Each row was made from one small tree. The marks that hang from a mark follow it in brackets, in alphabetical order. Every link used is in the known rows. Write each row's tree.
Known rows
kenug{zomo{gusir{mibak{sevasi}}}}: [-0.13  0.04 -0.15  0.07 -0.27  0.08  0.15  0.06  0.13  0.24  0.06  0.15
 -0.03 -0.23 -0.15  0.10  0.42 -0.18]
sevasi{mibak{gusir{kamata zomo}} rozaf}: [ 0.10  0.08  0.06 -0.05  0.21 -0.16 -0.40 -0.02 -0.23  0.05 -0.37 -0.07
 -0.09  0.01  0.01  0.04 -0.31  0.59]
rozaf{sevasi{mibak{gusir}}}: [ 0.13  0.02  0.12  0.05  0.22 -0.10  0.11 -0.05 -0.57 -0.14  0.28  0.03
  0.11  0.13  0.10  0.04 -0.02 -0.11]
gusir{kamata{mibak{sevasi{rozaf}}} zomo}: [-0.12 -0.07 -0.14 -0.15 -0.14 -0.02 -0.17 -0.01  0.07 -0.17 -0.35 -0.03
 -0.13 -0.16  0.03 -0.07  0.01  0.28]
mibak{gusir kamata sevasi}: [-0.07 -0.01  0.12  0.03 -0.02  0.02  0.04  0.02  0.34 -0.09  0.17 -0.01
  0.10  0.18  0.07 -0.13 -0.24 -0.10]
rozaf{sevasi{mibak}}: [ 0.13 -0.06  0.03  0.06  0.16 -0.09  0.17 -0.10 -0.67 -0.21  0.31  0.04
  0.13  0.06  0.09 -0.03  0.25 -0.19]
rozaf{sevasi{mibak{gusir{zomo}}}}: [ 0.19  0.09  0.23  0.02  0.12 -0.10  0.08 -0.03 -0.41 -0.04  0.07  0.01
 -0.01 -0.03 -0.02  0.16 -0.08  0.10]
zomo{gusir{mibak}}: [ 0.04  0.03 -0.20  0.02 -0.09  0.18  0.22  0.06 -0.11  0.02  0.28  0.10
  0.04 -0.10 -0.02  0.00  0.25 -0.38]
rozaf{sevasi{mibak{gusir{kamata zomo}}}}: [ 0.13  0.07  0.29 -0.05  0.08 -0.04 -0.13 -0.04 -0.15  0.02 -0.22 -0.23
 -0.04 -0.01 -0.03  0.13 -0.26  0.33]
kamata{mibak}: [-0.03 -0.14 -0.23 -0.13 -0.28  0.10  0.24 -0.01 -0.18 -0.32  0.19  0.02
 -0.03 -0.06  0.09 -0.08  0.23 -0.58]
zomo{gusir}: [-0.06 -0.01 -0.01  0.09 -0.20  0.14  0.32  0.06  0.00  0.05  0.30  0.00
 -0.01  0.01  0.07 -0.20  0.20 -0.43]
kenug{zomo{gusir{kamata{mibak{sevasi{rozaf}}}}}}: [-0.26 -0.08 -0.11 -0.05 -0.23  0.02 -0.01  0.03  0.18  0.26 -0.31 -0.10
 -0.16 -0.09  0.00 -0.07  0.35 -0.12]
kenug{zomo{gusir{mibak{kamata}}}}: [ 0.05 -0.01  0.00  0.02 -0.16  0.15  0.18  0.05  0.38  0.30  0.05 -0.11
 -0.04 -0.04 -0.18  0.22  0.32 -0.48]
sevasi{rozaf}: [ 0.00 -0.10 -0.13  0.02  0.13 -0.09  0.13 -0.06 -0.29 -0.23  0.19  0.19
  0.01  0.06  0.11 -0.14  0.02 -0.12]
zomo{gusir{mibak{sevasi}}}: [-0.07  0.04 -0.24  0.07 -0.10  0.14  0.14  0.07 -0.04  0.04  0.26  0.19
  0.09 -0.13  0.00 -0.08  0.32 -0.15]
kenug{zomo{gusir{kamata mibak{sevasi{rozaf}}}}}: [-0.15  0.01 -0.16  0.01  0.00  0.00 -0.14  0.02  0.16  0.31 -0.28  0.03
 -0.07 -0.12 -0.11  0.07  0.21  0.20]
mibak{gusir sevasi}: [-0.15  0.03 -0.01  0.04 -0.13 -0.02  0.09  0.02  0.03 -0.13  0.20  0.17
  0.06  0.03  0.07 -0.15 -0.19 -0.02]
gusir{kamata}: [-0.11 -0.10 -0.04 -0.07 -0.22  0.11  0.01 -0.04  0.15 -0.20 -0.06 -0.20
  0.00  0.04  0.05 -0.18 -0.15 -0.07]

Write each row's tree
[ 0.04 -0.06 -0.17 -0.01  0.03  0.08  0.00 -0.02  0.13 -0.20  0.20  0.09
  0.16  0.00 -0.02  0.00  0.11 -0.13]	gusir{mibak{kamata sevasi}}
[ 0.07  0.01  0.17 -0.03  0.18 -0.03 -0.09 -0.06 -0.35 -0.08 -0.03 -0.23
  0.08  0.16  0.08  0.01 -0.20  0.16]	rozaf{sevasi{mibak{gusir{kamata}}}}
[-0.01  0.06  0.23  0.02 -0.14  0.01  0.00  0.05  0.51  0.01 -0.02 -0.02
 -0.03  0.02 -0.04 -0.03 -0.28  0.09]	mibak{gusir{zomo} kamata sevasi}
[-0.02  0.00 -0.07  0.09  0.13 -0.03  0.03  0.02  0.22  0.33 -0.01  0.14
  0.01 -0.02 -0.11  0.13  0.36 -0.10]	kenug{zomo{gusir{mibak{kamata sevasi{rozaf}}}}}
[-0.03 -0.03  0.06  0.06  0.28 -0.11 -0.04 -0.01  0.11 -0.06  0.12  0.13
  0.08  0.24  0.13 -0.14 -0.24  0.08]	mibak{gusir kamata sevasi{rozaf}}
[-0.20 -0.03  0.10  0.01 -0.40  0.13  0.11  0.04  0.42  0.31 -0.20 -0.28
 -0.14 -0.04 -0.10 -0.06  0.12 -0.26]	kenug{zomo{gusir{kamata}}}
[-0.17 -0.01 -0.03 -0.02  0.12 -0.09 -0.19 -0.02  0.08 -0.07 -0.17  0.06
  0.01  0.13  0.12 -0.18 -0.38  0.41]	mibak{gusir{kamata} sevasi{rozaf}}
[ 0.26  0.06  0.37  0.03  0.21 -0.07  0.04 -0.03 -0.11  0.03  0.06 -0.14
  0.03  0.13 -0.03  0.20 -0.13  0.01]	rozaf{sevasi{mibak{gusir{zomo} kamata}}}
[ 0.05  0.04  0.19  0.04  0.16 -0.13 -0.07  0.01  0.30  0.03 -0.08  0.11
 -0.04  0.09  0.01 -0.02 -0.30  0.29]	mibak{gusir{zomo} kamata sevasi{rozaf}}
[ 0.25  0.05  0.15  0.04  0.35 -0.19 -0.22  0.00 -0.18  0.07 -0.10  0.02
 -0.02  0.12  0.02  0.11 -0.19  0.25]	sevasi{mibak{gusir{zomo} kamata} rozaf}
[ 0.19  0.07  0.20  0.01  0.05 -0.05 -0.15  0.02  0.03  0.03 -0.06 -0.14
  0.01  0.05 -0.02  0.10 -0.16  0.07]	sevasi{mibak{gusir{zomo} kamata}}
[-0.10  0.00 -0.25  0.03  0.14  0.07 -0.13  0.03 -0.01  0.10 -0.07  0.10
  0.05 -0.03  0.04 -0.12  0.11  0.26]	zomo{gusir{kamata mibak{sevasi{rozaf}}}}
[-0.11  0.06  0.08 -0.03  0.02 -0.10 -0.23  0.01  0.25  0.01 -0.36  0.02
 -0.11 -0.03  0.00 -0.08 -0.45  0.61]	mibak{gusir{kamata zomo} sevasi{rozaf}}
[ 0.18 -0.01  0.03  0.04  0.45 -0.18 -0.18 -0.03 -0.37 -0.05  0.11  0.05
  0.10  0.25  0.14 -0.01 -0.13  0.04]	sevasi{mibak{gusir kamata} rozaf}
[-0.09  0.01 -0.08 -0.06 -0.30  0.17  0.02  0.03  0.32  0.27 -0.23 -0.18
 -0.11 -0.14 -0.18  0.15  0.15 -0.18]	kenug{zomo{gusir{kamata mibak}}}
[-0.02  0.03 -0.12  0.02 -0.25  0.11  0.22  0.04  0.10  0.24  0.09  0.06
 -0.08 -0.19 -0.17  0.18  0.36 -0.46]	kenug{zomo{gusir{mibak}}}
[-0.04  0.02 -0.09 -0.09 -0.06 -0.10  0.00  0.04 -0.08 -0.11 -0.09  0.25
 -0.12 -0.13  0.05  0.03 -0.06  0.12]	kamata{mibak{gusir{zomo} sevasi{rozaf}}}
[-0.11 -0.03 -0.24 -0.09 -0.10  0.10 -0.15 -0.03  0.08 -0.24 -0.06 -0.02
  0.09 -0.11 -0.03 -0.06 -0.04  0.23]	gusir{kamata mibak{sevasi}}
[ 0.06  0.01 -0.12 -0.15 -0.21  0.14 -0.12 -0.01  0.21 -0.14 -0.27 -0.12
 -0.09 -0.23 -0.15  0.14 -0.16  0.22]	gusir{kamata mibak zomo}
[ 0.20 -0.09  0.17  0.07  0.27 -0.05  0.11 -0.09 -0.38 -0.16  0.30 -0.13
  0.18  0.20  0.09 -0.01  0.22 -0.27]	rozaf{sevasi{mibak{kamata}}}
